Each row comes from the steps of one path. Every step used is in the known rows, and no mark comes twice. Write the path behind each row, first mark first.
Known rows:
sufe/geda: [ -4.6   4.5  -9.6  -2.0  11.0  12.0   2.0   7.6 -15.4  36.3  24.4   7.8
 -13.1 -20.2  27.2  12.5  -9.0   1.1   0.0  30.4  34.9  13.3  13.7 -11.0]
geda/sufe/sose/pogos/vudid: [ 12.0  -6.6  -1.8 -10.6  28.8  27.4   3.5   9.8  -3.3  36.7  28.4   1.6
 -15.1 -62.9  55.3  21.0  -0.9 -11.6 -25.7  16.8  30.4  -7.2  34.9 -36.5]
geda/sufe: [  2.0   0.3  10.4   0.0  23.8  16.4  16.5   7.4  -7.2  38.7  13.9  -1.8
  -7.2 -44.8  21.3   2.2 -15.3  14.1   3.7  22.4  30.5   6.3  12.7 -31.9]
geda/zugol: [  1.9   0.9   8.5  -5.7  18.1  16.8  20.8  17.5 -12.3  17.2  21.4   9.7
   1.3 -39.3   8.2  14.4  -7.8  17.4   0.7   8.8  21.5  18.7  10.6 -17.1]
sufe/geda/zugol/vudid/pogos/mari: [ 17.8  -2.1 -14.9 -28.5  10.3  31.4  19.1  27.6 -23.3  -5.1  -4.4  32.3
  -8.0 -16.8  -3.1   1.7   1.0   9.1  -3.4  26.3  20.0  20.2   1.3  -7.2]
sufe/sose/pogos/vudid: [  3.1  -1.3  -7.0 -17.8  19.5  28.5  -7.2  14.0  -4.4  34.1  36.6   8.5
  -8.5 -52.1  55.1  30.3   0.7 -23.6 -21.6  11.6  25.9  -6.1  38.2 -19.4]
geda/zugol/sose/pogos: [  2.1   6.5   2.7  -4.6  18.9  17.5   2.1  19.7  -7.3   9.3  24.4  14.2
  -0.4 -67.6  35.9  28.2   2.4  10.7 -15.8  16.1  15.4  19.1  22.0 -12.5]
pogos/geda: [ 14.2  -4.3   3.3 -13.9  15.5  25.7  10.2   6.9  -9.3  31.6  29.0  -0.8
   9.2 -38.3  14.9  14.1 -24.7  12.1   9.0   9.1  28.4  10.2  21.9 -31.2]
zugol/vudid/sufe/geda/pogos/sose: [-20.5  14.9 -37.5  -2.0  34.8  35.9   9.0  -0.5 -21.8  25.8   1.3  21.6
 -28.8   3.7  13.2  34.0  42.2 -17.3  18.5  21.2  22.9   1.1  26.0   5.2]
geda/pogos/sose/zugol: [-22.8  12.6 -30.5  -6.1  30.1  40.9   9.0   3.4   4.1  46.2  17.3   5.5
  -7.1 -23.6  -4.1  33.6  -1.9  -5.3  12.1  17.0  31.4  17.9  23.2  -8.6]
pogos/vudid/sufe/sose: [  3.8  -2.7   5.8 -14.1  15.8  37.6  -8.8  -0.6 -18.3  36.7  29.3  17.7
 -19.2 -27.7  45.2  39.1  41.2 -31.0   5.4  -2.2  18.1  -6.4  17.0 -18.6]
sufe/sose/zugol/vudid: [  3.0   4.0   4.2   1.4  31.0  42.4  26.5   5.7 -23.7  31.1 -10.0  17.1
 -26.7 -41.7  25.8  26.1 -16.1 -24.9 -17.5  -9.4  14.6  -1.4  21.9 -15.1]
sose/zugol: [ -2.6   4.0   4.1  -0.2  19.2  23.6  15.6   1.3  -6.0  46.5  18.4   2.9
  -4.2 -39.9  17.0  23.8 -11.9  -4.8   1.9  16.0  33.1  16.3  13.2 -16.6]
geda/sufe/sose/zugol/vudid: [ 10.1  -1.0  10.6   8.0  40.3  42.0  38.1   2.2 -23.8  36.1 -18.9  10.2
 -33.4 -52.0  25.4  17.2 -14.8 -13.5 -21.2  -2.8  19.8  -4.1  18.3 -30.6]
sose/zugol/vudid/sufe/geda/pogos: [-13.6  11.8 -28.1   7.9  33.7  39.7  24.5 -18.0 -26.7  27.1   2.8  14.6
 -49.3 -17.8  18.8  42.2  36.8 -30.4   0.2  14.6  24.4   6.7  18.4  -1.3]
sose/sufe: [  2.7   7.5   7.8   1.1   6.3   1.9  11.6   8.0 -13.2  31.8  34.1  -3.2
  10.0 -33.8  17.5  17.3 -15.6   2.6   7.7  12.0  21.4   7.1  10.3 -16.3]
sufe/geda/zugol/sose/pogos: [  2.4   5.1 -10.1  -0.3  14.9  11.8  -0.9  17.0 -16.0  11.2  25.7  17.2
 -12.4 -53.1  44.6  30.0   6.9   8.2 -24.2  30.3  25.2  25.5  19.4 -10.4]
sose/sufe/geda/zugol: [  9.9   2.0  -2.4   4.8   8.2  -4.1  25.5  14.7 -25.0  16.6  35.9   5.9
  -1.5 -24.7  13.1  20.6  -3.5  11.7  -7.8  19.7  26.5  27.3   2.1 -15.7]
sose/pogos/vudid/sufe/geda: [  1.9   1.4 -16.9  -8.9  17.4  13.3  -7.9  -3.9  -9.7  38.7  44.1   8.1
 -11.5 -29.0  60.6  40.1  48.7 -22.5  -1.9  40.0  43.3   6.0  30.1  -9.2]
pogos/sose/sufe/geda: [ -3.5   8.1 -17.3   0.8   9.7   1.1   4.2  14.6 -12.2  41.0  30.2   4.5
  11.3  -2.9  16.1  21.1  -1.5   2.1  11.7  34.9  37.3  20.1  14.0  -8.7]
pogos/geda/zugol/sose: [ 15.7 -12.1   8.9 -10.7   9.9  36.9   9.3  13.4 -16.0   7.3  22.0  10.2
  -2.3 -58.5  11.4  28.0 -11.0  19.2  -0.9  -0.2  12.8  24.5  11.6 -32.8]
geda/pogos: [-17.9  12.0 -15.7  -7.7  18.8  28.9   5.4   4.1  -7.3  27.1  27.9   4.4
 -18.7 -34.1   7.6  20.3 -14.2  -0.1   7.1  10.5  18.8   2.4  19.9 -11.3]
sose/pogos/geda/zugol/vudid/sufe: [ 29.1  -0.1   3.8 -11.9  40.8  27.2  35.7   8.1 -22.7   0.4  16.8  15.0
  10.2 -50.6  28.8  28.6  22.9   4.4  -5.4   0.5  15.8   5.9  36.7 -22.7]
vudid/pogos: [ 13.5   1.1  -5.9 -21.4   6.2  21.4  -5.6  10.7  -5.1  19.2  22.2  13.3
   1.4 -30.5   9.0  11.6  -8.3   1.7   9.8  20.4  17.8  17.0   9.0 -16.5]
sose/pogos/mari: [ -4.8  19.3  -1.6 -26.6  21.0  14.8  -3.5  26.6   2.4  39.3  30.5  14.4
  28.5 -39.9  35.1   2.1 -17.0   8.8   0.0  34.0  34.5  -0.4  26.0  -7.1]
vudid/sufe/sose/pogos/geda/zugol: [ 29.3   5.7   0.6 -24.2  39.8  31.8  12.0  12.7 -22.9  14.6  36.0  25.8
  16.4 -46.6  47.3  31.4  22.5  -0.1 -17.4  -5.9  13.8   9.5  31.9 -27.7]
pogos/sose/zugol: [-11.0   7.6  -7.9  -3.7  25.8  28.2  10.8   8.3   2.5  53.6  11.9   6.5
  10.1 -22.2   9.0  27.3  -2.7  -0.7  13.4  23.6  38.1  21.9  19.1 -12.6]
sose/pogos/vudid/sufe/geda/zugol: [  8.3  -5.0 -12.9  -9.2  23.1  11.8   7.9   4.0 -13.8  20.2  43.5  12.3
 -10.1 -32.3  48.8  41.2  56.8 -11.9  -8.8  33.5  38.0  16.7  24.5 -11.5]

Which path is each row?
[  1.2  -1.1  -3.8   1.0   6.6  21.7   1.9  13.9 -22.0  12.4  17.5  17.7
 -25.3 -38.8  25.1  27.0   6.2   9.0  -9.1  18.6  20.7  28.0   2.9 -11.5] | sufe/geda/zugol/sose
[-25.0  12.8 -43.2  -8.9  21.4  27.7  -3.0  10.1  -5.6  35.6  23.3  11.3
 -16.0  -3.3   7.8  23.7   0.6  -0.7   9.3  31.8  34.0  14.1  23.2  -4.2] | sufe/geda/pogos/sose
[-18.7  -5.8 -34.9  -6.7   8.5  32.8   0.1  -2.2  -8.6  29.2  37.9  -0.6
 -43.2 -25.0  16.9  33.5   6.6 -17.1  -1.8  26.6  35.1   7.3  19.9 -13.8] | sufe/geda/pogos/vudid
[  2.3   5.9  -7.5   6.3   3.9  -4.6   8.7   6.7 -20.9  34.3  37.6   0.2
  -3.4 -20.1  25.0  18.2 -11.1  -2.5  -0.8  26.7  30.0  14.7   7.5 -13.7] | sose/sufe/geda
[  8.7   2.0   9.1   1.7  35.6  35.6  21.9   2.8 -14.4  47.9   3.9   6.6
 -19.7 -50.4  30.1  16.2 -14.9  -6.2 -18.7   5.7  25.7   6.7  12.1 -34.6] | geda/sufe/sose/zugol
[  2.6  10.1   9.5  -4.1  31.9  36.5  10.0   3.2 -33.4  24.0  -4.0  28.9
 -20.4 -26.9  40.2  25.5  24.4 -25.2   2.1 -13.0   2.9 -14.4  21.4  -7.3] | zugol/vudid/sufe/sose
[-20.9   9.9 -26.7   0.4  36.2  48.3  27.0   2.7  -4.4  31.5  -6.8   8.1
 -21.5 -25.5  -8.6  33.0  -1.8 -12.2   7.0   9.7  25.3   6.8  28.8  -6.1] | geda/pogos/sose/zugol/vudid
[  1.0 -13.0  -3.4  -3.1   4.1  30.6  -4.7  -2.7 -24.1  15.7  27.4  19.0
 -35.4 -34.4  35.9  52.8  64.2 -14.2   3.0  19.4  24.2  21.7   2.2 -12.3] | pogos/vudid/sufe/geda/zugol/sose
[ -2.6  -6.5   5.0 -10.1  11.7  25.3  -1.3  -5.9  -7.9  38.5  33.2   5.9
 -11.6 -28.8  32.8  36.4  43.8 -20.1  19.8  15.1  28.5   1.5  16.0 -14.7] | pogos/vudid/sufe
[ 23.1  -8.1  11.3  -9.0  32.9  35.8  37.9   4.0 -28.8   2.1   6.7  15.0
  -3.2 -37.0   9.2  26.5  23.3   6.0   9.8  -8.2  12.0   7.8  20.7 -25.3] | pogos/geda/zugol/vudid/sufe
[  6.9  15.8   3.4 -25.6  35.4  27.0   1.3  27.8  -6.8  41.4  16.9  17.8
  14.2 -49.3  49.7  -5.9 -20.8   8.1 -20.5  23.2  28.9 -10.8  24.6 -25.6] | geda/sufe/sose/pogos/mari
[  9.0   3.9  -4.6 -31.8   8.6  36.2   6.3  21.0 -10.6  10.0  -4.3  25.1
   3.0 -25.1   1.2   0.6 -10.8  -1.2  13.0  20.4  15.4   0.1   8.6  -7.7] | zugol/vudid/pogos/mari
[ 27.2  -5.9  -0.9  -6.3  32.0  47.7  26.5   2.2 -20.3  18.6 -19.7  17.1
 -31.1 -49.9  15.1  17.5  -8.8 -17.3 -19.2   2.1  12.4   6.9  11.0 -32.7] | geda/sufe/sose/zugol/vudid/pogos
[ 22.5 -11.9   9.1  -8.2  25.3  34.0  42.0  14.3 -22.4  -0.5   6.3   7.2
  -3.6 -47.0  -0.7  15.9 -19.3  16.6  -2.4  -5.9  16.1  10.8  23.6 -31.4] | pogos/geda/zugol/vudid
[ 30.5  -2.0   1.5 -17.0  39.2  37.0  32.6  23.7 -24.4  -2.1  11.1  18.7
   2.1 -59.4  31.5  19.5 -19.9   2.4 -31.8 -12.4   9.5   1.2  41.9 -30.5] | sufe/sose/pogos/geda/zugol/vudid
[  6.8   0.3 -16.0 -17.7  18.2  34.1   5.9  17.8  -5.6  12.1  -7.3  19.9
   0.8 -17.6  -2.7  15.0   1.6  -2.5  19.8  18.4  16.9  10.7  20.6  -9.3] | zugol/vudid/pogos/sose
[-14.1   9.7 -27.2   7.2  -0.2  19.1  -7.0  -2.1 -22.1  18.9  33.9   4.3
 -34.6 -35.6  20.3  38.7  -1.8  -9.6  -4.7  18.0  12.8  13.9   6.4  -8.7] | zugol/sose/sufe/geda/pogos
[  2.1  23.8   2.3 -24.0  38.7  35.5   1.5  19.9 -22.2  27.2   3.4  36.1
   8.7 -32.5  55.3  15.2  21.9 -21.8  -6.7   6.5  11.9 -22.8  32.0   0.1] | zugol/vudid/sufe/sose/pogos/mari
[  3.7 -10.5 -14.1  -3.8   7.0  20.7  -2.8  12.1  -9.1  10.9  36.1   8.9
 -24.6 -58.1  46.3  43.6  22.1  -4.7 -24.3  32.1  31.4  22.9  22.0 -14.4] | sufe/geda/zugol/sose/pogos/vudid
[ 20.4  -9.4   8.2  -9.2  26.5  26.3  20.7   4.3  -8.2  34.3  21.2  -7.2
   1.3 -49.8  16.2   3.8 -24.6  21.7   3.4  16.3  31.8   7.8  18.8 -49.5] | pogos/geda/sufe
[  9.6   5.5  12.8  -5.7  35.2  37.5  26.6  11.6 -37.6   5.9  -1.9  33.2
 -19.5 -30.0  25.6  26.8  30.0 -13.5  -4.7 -19.4  -1.3  -2.4  16.2 -10.8] | geda/zugol/vudid/sufe/sose
[ -0.5  10.9 -11.6 -20.7  13.5  19.6  -6.1  29.6 -12.7  15.7  24.3  26.6
   3.7 -46.6  39.4  17.6   2.6  13.1 -18.0  37.0  29.5  19.7  14.0  -5.1] | sufe/geda/zugol/sose/pogos/mari
[-11.9  12.3 -29.0   3.3   8.9   9.0   8.3   0.3 -19.7  25.9  41.5  -1.7
 -21.5 -20.8  11.6  24.9 -11.5  -7.1  -3.3  22.0  24.3  12.2  11.9 -10.8] | sose/sufe/geda/pogos
[  0.5  -2.5  -4.7 -11.9  15.8  15.4  -0.9   9.1   5.1  32.9  41.1  -2.3
  -0.2 -52.8  43.7  27.2   1.9  -9.6  -6.8  27.3  37.2   2.9  35.6 -17.3] | sose/pogos/vudid
[  2.3   1.1  -3.1 -12.9  21.9  17.4  -4.7  -1.4  -1.3  36.4  42.7   4.7
   1.3 -42.4  52.2  37.8  45.0 -19.9   4.9  24.8  32.5  -1.0  32.6 -13.4] | sose/pogos/vudid/sufe
[ 28.6 -10.8   6.8  -1.2  41.9  53.8  42.3   0.4 -24.7  31.2 -10.2   4.8
 -24.2 -57.5  21.9  17.8 -25.7  -6.4 -21.7 -10.3  21.7  -1.5  24.8 -48.6] | pogos/geda/sufe/sose/zugol/vudid
[-15.9  -0.2 -17.0 -11.6  16.0  38.4  -2.3 -12.1  -8.4  32.1  39.5   5.6
 -30.9 -28.4  19.4  43.8  44.1 -25.0  18.1  10.3  22.2  -2.2  20.4 -12.4] | geda/pogos/vudid/sufe
[ -4.9  11.6   1.1  -3.9  15.5  17.5 -14.8  10.8  -2.6  27.6  24.7   9.5
  -1.0 -63.4  49.0  26.4  -6.0  -0.9  -8.5  22.6  20.2   6.4  27.1  -9.3] | zugol/sose/pogos
[  5.5  20.3  -1.1 -14.2  35.1  22.2  -9.5   7.7 -17.1  36.5  29.8  25.4
   5.0 -36.7  65.4  28.7  24.8 -20.4  -9.3   5.8  16.0  -5.4  31.8  -8.2] | vudid/sufe/sose/pogos
[-19.0  19.0 -25.1 -16.3  27.0  38.9   8.3   2.8 -27.2  23.8   4.8  27.3
 -27.7  -4.6  18.2  18.3  29.1 -15.8  13.9  21.7  21.4  -9.6  13.3   5.5] | zugol/vudid/sufe/geda/pogos/mari
[ 34.5 -13.6  -8.2 -15.9  18.1  47.0  26.3  -1.0 -12.9  11.8  -0.1   8.4
  -8.1 -44.4  -3.8  25.7 -16.7  -8.7  -0.6   5.8  20.4  19.9  19.9 -32.7] | sose/zugol/vudid/pogos/geda
[  5.1  -0.5 -12.4   6.7  19.9   8.3  36.0  21.7 -25.4   9.9   6.0  11.6
  -1.8 -10.1  -0.5  22.6   5.2   7.5   1.0  19.0  24.2  21.0  15.6  -9.5] | pogos/sose/sufe/geda/zugol/vudid
[ 41.1 -15.5  -0.7 -17.8  -6.0  27.3   6.2  10.3 -17.9 -11.7  30.3   9.1
   8.1 -54.2  -2.7  35.3  -7.5  15.7   1.0   0.1   1.2  37.2  -0.5 -35.5] | vudid/pogos/geda/zugol/sose/sufe
[ -5.8   9.4  -2.9   1.7  37.8  35.7  23.1  -1.3 -12.5  42.1 -10.5  17.1
  -2.6 -14.8  15.4  37.6  37.8 -18.8  22.0  11.6  27.8   6.9  22.8  -4.2] | pogos/sose/zugol/vudid/sufe
[  8.0   6.9  -7.1 -37.7   3.4  28.2 -10.6  22.9  -3.1  22.5  18.7  23.1
  16.7 -22.7   4.7  -0.6 -10.1   7.7  15.8  26.5  22.7  11.4   2.4 -11.9] | vudid/pogos/mari
[-23.0  17.0 -17.5 -26.2  16.9  35.7  -0.3  16.9  -4.3  32.7  24.6  13.3
  -2.3 -26.3   2.2   6.9 -19.1   4.0  11.6  18.6  22.8  -1.9  13.7  -7.1] | geda/pogos/mari
[ 18.1   3.0  -5.6 -17.5  25.0  17.6   7.2  11.5  -1.9  29.0  39.0   0.5
  21.5 -53.7  34.8  14.9 -24.8  10.8  -5.9  19.0  32.0   7.5  39.1 -29.1] | sose/pogos/geda
[  1.2   7.5   1.6  -4.7  24.9  35.0   8.3   5.9 -15.6  45.6  14.3  15.7
 -12.2 -39.1  29.4  26.3 -16.3 -17.3 -14.6  -1.4  22.6  10.2  15.6 -18.1] | sufe/sose/zugol
[  3.7   1.2  -5.8  -3.6  14.7  11.1  17.8  16.8 -20.5  18.3  25.3  12.9
 -12.5 -23.6  16.4  15.4  -2.3  13.6  -7.0  22.8  30.5  25.1   8.1 -14.8] | sufe/geda/zugol
[ 24.0  -2.5  -0.8 -17.2  28.2  18.8  23.1  19.7  -7.4  11.9  38.7   4.3
  21.8 -57.4  22.8  16.9 -18.8  22.6 -14.1  11.9  27.1  19.7  34.0 -31.1] | sose/pogos/geda/zugol
[  7.2  -0.9  13.7   5.9   0.0  10.7  10.8  13.4 -19.5   7.9  24.2   7.7
  -2.4 -53.8  14.5  32.8  -1.7   8.7  -2.7   2.5   5.2  22.3   0.3 -17.7] | geda/zugol/sose/sufe
[-22.1  22.0 -28.4 -22.2  19.0  32.7  -9.2   3.3 -18.7  37.8  28.1  24.7
 -12.9  -0.9  21.5  18.8  28.4  -8.2  15.5  28.9  29.2   1.3   7.5   2.8] | vudid/sufe/geda/pogos/mari
[  4.7   2.3 -18.8 -25.5  11.5  26.2 -11.0  19.1   2.4  25.9  15.1  18.1
  16.4 -14.3   1.6  15.6   1.5   4.5  21.2  27.5  24.5  21.8  14.2 -12.1] | vudid/pogos/sose
[  4.2  -2.0  12.2  -0.3  22.8  23.3  37.4  17.5 -21.2   3.5  -0.6  11.1
 -13.3 -42.1   3.3  13.0  -7.6   8.8  -1.5  -0.2  13.3   8.3  17.0 -14.7] | geda/zugol/vudid
[ 29.8  -6.3 -12.2  -2.9   5.6   8.9  31.6  14.2 -31.8 -15.0  10.5  15.3
 -15.2 -24.2  -3.6  19.5   2.9   0.4  -8.6  16.4  11.4  26.8   3.4 -14.2] | sose/sufe/geda/zugol/vudid/pogos
[ 13.9  -5.2 -26.6 -14.9  19.6  28.4  18.7  23.4 -18.4  -3.3  -7.5  27.3
  -9.6  -7.7  -7.3  17.5  14.0   6.0   3.9  25.6  21.2  30.0  13.3  -7.9] | sufe/geda/zugol/vudid/pogos/sose
[  7.8   3.2  10.4  -5.6  29.5  28.0   8.7  11.7 -16.9  38.1   9.7  10.2
 -15.7 -43.7  33.9   5.0 -17.9   2.4 -10.1   4.6  19.8  -3.0  14.1 -33.1] | geda/sufe/sose
